Each row comes from the steps of one walk. Every step used is in the known rows, and no mark comes twice. Write the walk behind each row, first mark first.
Known rows:
danemo, nepi, pemop: [-17  12  -8  11 -26 -10  31   0 -12  -7 -13  24  10 -38   7 -23   4   2
  20 -29 -10   0 -30 -18   9 -19  -1 -16   6  -2  14   3 -11  -4 -35  -3
  19   4   9  -9  21 -27  13  23  10  21   1  19  33]
sosot, rimad: [ 14  25  -4  21   5 -29  23 -12  10  22  -6  27  18 -23  -8  -2  -4   0
  27   0 -19 -14  16  -8 -16  -2 -14  -3 -21  16 -17  -2  -7  -9 -18 -17
  -3  -3  12  14   9   7   7  13  13   8  -7 -20   4]
dulad, zuvi, kituz, digu, sosot, bitim: [  8  39  -6  -9  24 -42  23 -44   8  -2 -35   7  19 -19  -8   4  20 -47
  -7  -6  47   2 -41 -13  11   2   6   1  41 -19 -24 -18  38 -16   0  -6
   6  28  -7  -1  25   5 -48 -20   3 -14  19  12   0]
rimad, kituz, mepe, nepi: [  4   8 -18 -16 -10 -28  33 -17  -3   4  16  23  23   6  -7   9  -9   8
  21  -8  -7   8  13  12  17   3  -4 -15 -28 -10   9  22 -14   6 -17  -3
  22   5   8 -31 -21 -28   9 -10  16  47   9  -3  12]
sosot, bitim, nepi, mepe: [ 41  18   1   2  15  -1  34 -10  -2  18   2  32  25 -16  -9 -29  -1 -33
  11 -16   7 -11  -5 -12  30 -33   5 -21  -1  -2   6 -11 -11  18 -41  18
  30  19  -5 -49  -3 -11   1 -16   0  49 -10  -8  13]
nevabam, bitim, kituz, rimad, sosot, zuvi: [ 27  36  24  39  15  31  22 -24 -17  19 -34   4  28 -11  -1 -13   0 -76
   5  19  19 -43 -17 -17  -1   8 -10 -22   8 -18   1 -24   6  -9 -25  -7
  33   3   6 -34  -5  12 -19  25   3  -2  -3  -7  -5]
nevabam, bitim, kituz, mepe: [ 30  -2   9 -36  -4 -23  24 -13  -6  23   1   6  26  10   5 -16  -8 -21
 -18  14  -1 -14 -37  -9 -11  23 -19 -40  -6  14  -4 -18   7 -24 -19   8
  14  21 -12 -19  11 -24  -2  16   4  13   7  -9   1]
zuvi, kituz, mepe, nepi, bitim, sosot: [ 31  13 -22 -13  -8 -45  31 -37  -2  -9  -8  33  43   1 -13  -2   3  47
   9   7  35  -3  -8  10  10   4 -21 -14  -7 -10  -9  16  -6  -9 -24   9
  15   1  13   4 -12  25 -20   0 -12  53   9   2  18]
kituz, rimad, sosot, zuvi, tefet: [ 12  46  -2  42   4  20  22 -10 -31  23 -19  26   5 -46  -2   0   0 -75
  33   4   6 -43  33  -3  21 -18  -6  -9   7 -24  -8  20   0  20  -2 -31
  37  -4   8 -48 -17  29 -18   5   8 -20   2 -15  -1]
beduvez, rimad: [ 16  27  -2  13  18  -6   8  -7   5  16  -4  22  22 -16  -5  -5  -6  -2
  22  -6 -10  11   6   4  -7   1  -7   0 -21  11 -12   9 -16 -27 -17 -14
  -7 -12  -6  12  13 -31  -1  11  19   6   0 -24 -10]
zuvi, kituz: [  5  11 -13  17  22 -16  18 -22  -3 -15  -3  13  28  -4  -3  -8 -19  -7
   6  -3   0  11 -13  -4   1 -28  -1 -12 -20  -6 -17  11   7   0  -6 -15
  20   5   1  19  14  14   3   1   3   9   2 -12   9]
dulad, zuvi, kituz, digu, sosot, bitim, nepi: [ 32  41 -13 -15  41 -56  35 -33  -4  -2 -34  12  24 -17   1   4  29 -74
   1 -19  53   3 -37 -27  26 -27  18 -12  53 -34 -13 -20  27 -17  -7   3
   8  23  -2 -12  11  10 -38  -2   0  24   9  12  -3]
tefet, zuvi, kituz, digu, sosot, rimad: [  8  44 -24  11   3 -56  24 -23  -9   2 -32  29   7 -28  -1  24  11  -2
  22  11  12   7 -16   2 -25 -12 -11  11  19 -15 -30   1  18 -30   2 -10
 -31  24   8  38   3  18 -34  -1  21 -23  24  -1   8]
rimad, sosot, bitim: [  7  33   7   5  30  14  24 -16  -8   8  -8  15   1 -12   0 -39  11 -32
  14   2  25 -13  -5 -18  16 -12   7  -6  -8   5  -8 -20  -1  16 -30 -14
  26  22 -13 -13   0   2 -15 -25  13  14  -2   5  10]
zuvi, tefet: [  7  19 -18   2  10 -20  17 -10 -17  27   2  17  11 -37  -8  -7  -2 -18
  18   5   0  -1   4  -5   5 -18 -16  -1   1   8 -10  29  15   5   2 -17
  26  12  -6  -7   5   9   1   7   7  -5   6 -13   5]
rimad, kituz, mepe: [  7   2   0 -17  -2 -26  23  -5  -6   3  14  25  20   3  -6  11 -13  -5
   5  -3 -21   8  -3   8   9   9 -17 -20 -32   4   4   0  -9   7 -16  -7
  16  15  -3 -27  -6 -34   9 -17  16  18   9 -11   6]
digu, sosot, zuvi, kituz: [ 16  36 -11  23  12 -23  16 -28 -16  -9 -31  33  39 -17 -11  26   0 -46
  17   3  21  -4 -15 -12  -1 -36   9  -4  22 -13  -3   6  28 -16 -16 -14
   0   4  11  -8   5  11  -4  -2 -11   3  14   5  -6]
zuvi, sosot, rimad: [ 18  26  -1  14  -3  -4  11 -12  -6  13 -12  28  21 -15 -11  13  -3 -23
  38  -3 -25  -2  11 -12 -26  -6 -28  10 -32  13 -15  -1  -6 -15 -29 -20
  -7 -13  11   9  15 -14  -6   5  12  12   7 -19   9]
kituz, digu, sosot: [  8  29 -27  -8 -11 -33  21 -10  -9  27   0  27  18  -4   9  -1   9 -32
  22 -11  11  20 -17   2 -10  -1 -16  17  51   4  -8 -17  14 -18  -8  -4
 -19  26   0   9   3 -12 -39  -4  12  -4  23   9  15]
tefet, zuvi, kituz, rimad, sosot, bitim, nepi: [ 30  48   2  46  49  16  18 -15 -28 -18 -28  17   2 -22   8 -33  20 -40
  19  12  48 -32   0 -19  46 -54  25 -35   1 -61 -15  -8  -9  29 -14  -4
  47  13 -14   2 -11  38 -23  -2   7  14   2 -15   6]
rimad, kituz, mepe, nepi, bitim, sosot, zuvi, tefet: [ 33  25 -11 -20 -11 -42  38 -25 -19  10 -20  34  31 -40 -29  43   4   6
  10  13  37 -11  15   4  25   6 -31   6  -5 -10  22  38   2  -2 -17  -2
  19   9  26 -69 -44  -4 -17  -4  -6  54   4  10   6]
beduvez, rimad, kituz, digu, sosot, bitim, nepi, pemop: [  1  45  -1  -2  14 -34  43 -22 -24 -16 -33  48  37 -47 -12  21   7 -49
  11 -29  25  34 -19 -25  19 -28   1   4  31  -8   3  -9 -10 -16 -17   4
 -11  11  -3 -25  -5 -68 -31  -6  13  37  12  11  -8]
tefet, zuvi, kituz, mepe, nepi, bitim, sosot: [ 36  17 -22 -12  -4 -41  16 -26  -8 -11 -20  22  21 -14  -7   5  21  66
   8  24  46 -15 -10  11  19   4 -19 -10  -2 -30  -2  20  -2 -17 -29  11
   7  20  10  15 -27  14 -23  -4  -3  33  13   2  22]
rimad, sosot: [  3  26  -7  11  14   7  17  -8 -16  11  -3  20  12  -5  10 -22   3 -28
  27  -7   1  -4   0  -8   3  -5  -5  -6 -15   1  -5  -9  -4   0 -27 -20
  11  10  -3   9  -1   4 -10 -13  20   2  10   5  15]
bitim, kituz, rimad, sosot: [ 23  31  13  55  22  23  19 -12 -15  10 -14  21  32   3  23 -32  -3 -58
  10 -13  -7 -20   9  -5   7  10  -2 -24   6 -10 -16  -9 -19   2 -24 -18
  33 -12  -1  10  -4   5 -13  22  10  -9   9  -8   5]
bitim, sosot, zuvi, tefet: [ 41  30 -12   2 -10 -34  11 -18 -15  35 -25  26  26 -44 -13  26  18 -18
  23  17  12 -10   7 -18   8 -28 -17  18  20   3   9  19  19 -20 -11 -14
   9   1  19 -42  -2  11 -12   4  -6   5   5  -7   3]
rimad, sosot, bitim, kituz: [ 20  31  20   9  41  14  26 -19  -6   7 -26   2  16  -9  14 -47  -2 -44
  -8 -10  23 -13 -16 -26  22   6  14 -23   3   7 -12 -18  -2   1 -34 -15
  30  11  -6  -5   3  -7 -19   0   0   8   1   5   2]
dulad, zuvi: [ 13  17   0  12  19 -10  -1 -14  15  18 -18  -6  13 -18  -2   0  24 -28
  15  -6   2 -20 -10  -7   5  16  -8  -7  -1 -11   2  -4  22 -21 -22 -13
  12   6  -1   2  16  -6  -3   2  10  -7  -1 -10  -1]
beduvez, digu: [ 12  27 -20  15  23 -19  26  -7   7  15   6  10  13 -21   3 -14 -13  -8
  18 -12  -2 -14  -8   3  20  -8  -6  -4   3  18  -6   9  15   4 -16 -19
  19  47  -1  10   9   4  -1  -7   9  11   7 -17   6]
rimad, kituz, mepe, nepi, pemop: [-22   4 -11 -10 -26 -20  35 -19 -15 -22  -3  35  30 -22   0  15  -3  16
  13 -19 -16   5   7  -7  16   0  -4 -14 -27  -9  14  31 -21   2 -27  -4
  24   7  13 -41 -20 -51  12  -8  13  41  11   0  19]
mepe, nepi: [  3  18 -27   8   0 -12  24 -17   5  18   5  12  22  -7  -3 -13   4  10
  30  -6   9   0  11  -2   9 -13   4   5   5  -8   0  15  -6  -3 -22  -3
  22   0  16   1 -10   1   3   9   6  39  -2  -4  18]
mepe, nepi, bitim, sosot: [ 29  20 -21  11   1 -23  22 -31   3  15 -14  23  40 -14 -10 -10  15  41
  21   3  40  -1   1   7   9   7 -26  24  22   1   6   6  -5  -9 -35   3
   4   2  17  20 -21  13 -22   7 -13  56  -3  14  19]
tefet, zuvi, sosot: [ 19  25 -12   8   8  11 -15   5 -20   5 -26   7   1 -19   1   0  17  -8
  31   5   4  -3  -6  -9  -1  -9 -23   5   0 -20  11   0  10 -15 -29 -14
   0  23  -9  12  -3 -29 -14 -10  14 -13  16  -9  16]
bitim, kituz, rimad, sosot, digu: [ 24  42  10  45  10  40  35 -17  -5  15 -13   8  19  -6  18 -43  -5 -62
  15 -20  -8 -19   1 -18  44   0   4 -11  14  -2 -39  -9 -17  11 -15 -15
  50 -10   4  14  -4  -4 -18  13   3   1  11 -21   5]

Write each row's walk:
[ 39  26  -1  -9  30   4  20  -8 -17   4 -15  16  22 -10  -5 -11   7 -51
  21 -12  23   3  -4 -34  28 -39   0 -11   5 -11   2 -19  -3   9 -37   6
  25   5  -4 -21   2 -26 -10  -5  -3  49  -4  -4  11] | zuvi, sosot, bitim, nepi
[ 33  40  -7 -17 -13 -16  40 -35  15   7  -4  34  30 -18 -30  20  -1  39
  16  -7  18  19   8  13  41  20 -28  19 -23  15 -14  21 -27 -14 -25   7
  13 -14   9  -5 -27 -51 -28 -10   1  69   3 -12   1] | beduvez, rimad, kituz, mepe, nepi, bitim, sosot, digu
[ -1  25   0  -5  -4 -29  50 -33   2  -4   0  31  26 -16 -21  18 -20  23
   9  -1   5 -21  22  21   4  32 -25 -12 -47  14  -6  20 -26  10 -24   4
   3   1  17 -10 -29 -13   1   3  13  56  -1  -7   1] | sosot, rimad, kituz, mepe, nepi, bitim
[ 37  22 -17 -25  -8 -30  35 -51  23  -1 -23   4  30 -17 -19   6  23  24
   5  -5  41 -20 -16  -3  47  18 -10  -3   2 -11 -22  19  12 -22 -22   8
  36  -4  19   0  -2  13 -33  -9 -13  49  12  -6  12] | dulad, zuvi, kituz, mepe, nepi, bitim, sosot, digu
[  6  28 -13  -8  16 -46  37 -36 -13 -23 -52  19  32 -46   3   8  30 -62
  -3 -29  48  -6 -40 -43  23 -28  19 -18  50 -33  -8 -14  29 -24 -15   4
   9  24   4 -17  15  -9 -38  -4  -2  14  16  13   6] | dulad, zuvi, kituz, digu, sosot, bitim, nepi, pemop
[ 28  34  11  11  28 -19  22 -28  -2  14 -34  24  37 -10   5 -17   2 -44
  -8 -11  29  -9 -35 -25  13   5  17 -13  54  16  -9 -18  11 -10 -29  -4
  14  11  -8  -2  12 -17 -12   5 -15   9  11   2  -6] | digu, sosot, bitim, kituz
[  5  41  -9   1  -6 -28  30 -15 -18  10 -21  25  25 -17 -12  45  -2 -57
  19 -12  18  22 -10  -1   1 -10 -11  26  28 -12  14 -14  20  -9  -7  -8
 -14  27  13 -34 -18 -28 -34 -10  12   7  18  19   4] | rimad, kituz, digu, sosot, zuvi
[ 15  42 -17   5  -4 -28  17 -17 -25  31 -23  31  20 -51 -12  29  11 -57
  24   4  15 -19  -1  -9   8 -25  -3   7  47   1   6  23  25 -10  -7 -18
   9  12   9 -40  -3   4 -10   2  -8 -15  10   1 -10] | digu, sosot, zuvi, tefet
[ 30  30  15  39  28   7  23 -26   9   9 -16   8  30 -12   7 -38 -10 -35
 -17  -7  14 -31  -5 -14  24   7  13 -23  30   2 -17 -14 -16  17 -16  -9
  50  -3  -2 -14  14  -8  -2  26 -14   7  -5 -23   0] | sosot, bitim, kituz, rimad
[  6  45  -2  42   0  40  29 -13  -5  22   1  19   2 -12   5 -30  -1 -43
  35  -9  -4 -18  14 -10  34 -11   1   9   4  -2 -34  -3 -19  31 -11 -14
  46  -2   0   8  -4   5 -19  -9  10   2   6 -21  16] | kituz, rimad, sosot, digu
[ 34  17  -4   7  -3 -21  23 -13  -1  18 -10  23  21 -17  -8 -23  11  28
   7 -10  32  -4 -29   5   5   3 -37   5  17   7   8 -21  -3  -4 -38   7
   3   4   8  16   7   6 -18  22  -8  43  -9  34  32] | danemo, nepi, bitim, sosot
[ 41  31  -8   3   6 -25  16 -24 -11  21 -31  26  28 -58 -19  21   6  -7
   3  20  41 -23   0  -3  12  -3 -37  14  21   8   9  10  22 -13 -15  -7
   5  14  16 -28 -14  20 -24  10 -15  11  -5   3   6] | nepi, bitim, sosot, zuvi, tefet
[  2  20 -20  11   9   0  30 -28  -1   4  -1   9  28 -19  -9 -21  -7  17
  15  -3  38 -11   6  10  12  11 -19   3   4   0  -2  10  -6   6 -30  10
  16  11   9  15 -28   9  -8  14  -3  50 -10   4  15] | mepe, nepi, bitim
[ 42  22   1  22   4 -34  24 -28  10  18 -22  33  36 -31 -15   3   5  30
  14  12  15 -19   3   9 -15  16 -42  16  -6  24 -14 -19  -2 -20 -31  -2
 -17  -2  18  29   4  24 -18  15  -1  25 -10  -7   5] | nepi, bitim, sosot, rimad
[ 12   0  -3  -5  -1  -8  28 -19 -24   1 -21  18  29 -36   1 -13  12 -17
   7   5  16  -6 -33 -32   2 -40 -15 -21   5  -6  19 -18  12 -10 -28  15
  16  25   4 -16   3 -12   4  18   8  42  -5  -4  13] | nevabam, bitim, nepi, pemop
[  9  36  -8   2   3  27  30 -13  -5  21  -2  13  -2 -10   2 -30   1 -27
  31 -12   4   7   1 -20  30 -19   1  14 -13  12 -27  -4   0  10 -21 -13
  26  12  -1  13  -4  -7 -16 -21  14  11   8  -6  12] | rimad, sosot, digu
[  3  45 -20  -6  -4 -38  36 -20 -33  21 -22  28  18 -47 -17  51  -7 -66
  11  -7  18  18  -4  -3   6 -16 -20  23  32  -8   6  11  37  -4  13 -21
  -2  31   9 -48 -18 -18 -35 -10   9  -4  19  17  -1] | rimad, kituz, digu, sosot, zuvi, tefet
[ 43  25  -5  18  -1 -47  16 -21  13  28 -13  32  34 -15  -9  13  16  21
  31  12 -15  -1   8 -12 -23 -10 -24  17  -9  24 -15  -6  -9 -26 -25 -11
 -12 -15  19  15  11  15  -6  11   5  17   3 -17  11] | bitim, sosot, rimad
[ 20  42  19  44  21  53  35 -27  -6   8 -20  11  20 -18  12 -50 -18 -50
  -2 -15  24 -31  -2  -4  48  26 -12  -9  17   5 -41 -15 -14  18 -20  -7
  48   5  -2  30 -11   5 -32  17  -5   7   0 -14   4] | nepi, bitim, kituz, rimad, sosot, digu
[  4  29 -31  -2   5 -41  26 -26 -13  -2  -8  28  26  -3   5   7  -8 -28
  12 -12  16  34 -25   0 -14 -22  -9   5  31  -9 -26  -5  18 -13   4  -9
 -12  17  -1  24  12   8 -35  -6   7   0  30   6  16] | zuvi, kituz, digu, sosot
[ 13  47 -29 -17 -13 -42  29 -16 -29  38 -18  24  10 -46  -4  32  13 -62
  23  -3  22   3   1  -3  -3 -15 -18  19  54  -3   1  19  28 -14   8 -11
 -10  28  15 -41  -6  -3 -40   2   5 -13  19  11   1] | kituz, digu, sosot, zuvi, tefet
[ 36  33 -14 -15  -5 -24  45 -19 -13  29  -3  44  25 -17  -6 -10  10 -60
  14 -27  21  15 -23  -7  13 -29  -5   0  52  -3  -3 -25  -1   1 -25  25
  -4  30  -5 -46  -9 -15 -35 -18   6  41   6  13  19] | kituz, digu, sosot, bitim, nepi, mepe
[  8  40   2  18  22  11  15 -10 -10  13  -6  24  13 -12  -2 -15   2 -25
  35  -6  -8   7  11   3  -4   0  -3  -5 -36   2 -11   3 -18 -20 -24 -20
  -5 -12 -12  15   1 -20 -15  -6  28  -6   3 -12  -6] | beduvez, rimad, sosot
[ 34  42 -17 -24  14 -43  40 -16 -13  26  -7  25  21 -14   4 -14  22 -54
  17 -18  38  19 -19 -23  20 -32   4   1  64  -4  -9 -31   2   3 -15  13
  -1  33  -4 -14  -1 -12 -38   0   2  33  11  15  11] | kituz, digu, sosot, bitim, nepi
[ 18  32  -1  51   9   1  15 -23  -4 -10 -19  20  36 -15  -7  10 -18 -39
  18   7   7 -25   9  -1  12 -26   7 -18  -6 -31 -11   5   1  10   0 -14
  35  -9   9 -22   6  24  -1  15  -7   2  -3 -31   0] | sosot, zuvi, kituz, rimad
[  6  23   6  30  18 -28  30 -20   3   8 -11  26  25 -21 -16  19 -23  -4
  19   2 -25   5  13  -1 -14  -4 -16   3 -47  15 -13  -3  -3   0 -11 -20
   4  -3  11   2  -3  -6   9   5  18  21  -1 -11  -4] | sosot, rimad, kituz
[ 19  45  15 -17  19  -1  39 -23   3   9 -13  19  25  -7   0 -32  13 -28
  11 -15  14 -15   7 -14  25  21  27 -41 -18   2 -14  20 -40 -20 -36  -6
  23 -18  -4 -35 -12 -36 -18  -1  10  36   7 -10 -19] | beduvez, rimad, sosot, bitim, kituz, mepe, nepi
[  8  46  10  10  31  13  32 -11 -23 -14 -31  36  20 -44   6 -26  21 -38
  22 -22  27  -7   1 -34  27 -33  20 -21 -20  -8   2  -1 -27 -11 -40   0
   9  -5  -6 -20   2 -34 -12  -2  15  30  -6  -8 -10] | beduvez, rimad, sosot, bitim, nepi, pemop
[ 39  19 -13 -21  -9 -43  25 -29  -6  12 -27   4  29 -14 -17  21   9  -9
   3  33  42  21 -42 -17 -24 -25 -27  17   2 -13  -4 -20  33 -35   3   0
  -8  31  13 -27  11  23 -41  -3   2  22   5   2  16] | nevabam, bitim, sosot, zuvi, kituz, digu
[ 36  40  -9   1  30 -29  24 -19 -13  21 -14  34  28 -15   0 -10  24 -49
  18  -8  41  -4 -16 -26  34 -42  17  -8  53  -2   0 -20   7   5 -32  11
  12   9   0 -13   0  -3 -11   3  -8  41   1   7  -2] | digu, sosot, bitim, nepi
[ 29  55   6  55  42 -13  34 -26   4  20 -23  26  36 -16   4 -18  -3 -58
  -7 -17  24 -44 -25  -7  40   3  16 -18  77  11 -22  -7  10   9 -14 -16
  49  24  -6   2  11  -7 -18   9 -20  -1  17 -19  -9] | beduvez, digu, sosot, bitim, kituz, rimad
[  7  50 -10  41  25 -48  41 -25  -4   8 -12  43  26 -26 -19  37 -15 -20
  21  -9  -9 -11  -9   0  -1  -8 -12  12   3  23 -11  11  19  -4 -11 -27
   2  30   9  16   1  -3  -4 -17   6  14  17  -7 -15] | beduvez, digu, sosot, rimad, kituz
[ 37  27 -22 -35 -28 -12  39 -29   9  21   6  25  19 -12 -13 -14  14  42
  19   0  31  -6  -2  -1  45  14 -22  12  17  18 -15  10 -16  -1 -32  15
  23  10  18  -3 -23 -10 -25  -7 -10  64   4 -10  24] | kituz, mepe, nepi, bitim, sosot, digu
[  9  41 -19  -6  19 -34  21 -24 -15  -6 -32  11  -4 -25  -2  -4  20  -6
   2   8  55  10 -37 -14  14 -23  10  10  45 -26 -20 -10  26  -6   1   0
  -1  49 -15  10   4   1 -45 -25   2 -12  22   9  12] | tefet, zuvi, kituz, digu, sosot, bitim
[  7  26 -21  -5  12 -47  13 -32  -4   2 -32  10  24 -11   0  23  17 -46
  10 -13  21  13 -30  -2  -5   1  -5   0  33 -25 -20 -10  40 -31   0 -13
  -7  14  -2  14  22   8 -39  -7   6 -17  24  15   4] | dulad, zuvi, kituz, digu, sosot
[ 35  32 -14  -9 -12 -45  44 -23  -9  -6 -26  14  21 -29 -14   2   1   3
   3 -13  50  12 -40   4   0  -8 -24   4  22 -18   6 -11  11 -15 -18   4
  -4  14  19  -5   1  22 -45  19  -5  44  -7  40  28] | danemo, nepi, bitim, sosot, zuvi, kituz, digu
[ 10  10  -6  19  34 -25   4 -29   8 -11 -26  -6  22 -10  -8   6   1 -23
   3  -7   9 -11 -14  -7   5  -3   0 -18 -19 -21 -12   3  27 -21 -10 -22
  22   7  -2  13  22  16  -2  -1   5  -6   2 -10   0] | dulad, zuvi, kituz
[ 38  31 -15  14  -6 -15  22 -31   2  14 -27  15  40 -30 -17  11  17  21
  23   9  49 -18   7  -1  17   3 -18  23  22  -7  18   6   3 -17 -45   7
   3   2  31 -16 -30  16 -22  11 -14  56 -15  11  14] | mepe, nepi, bitim, sosot, zuvi
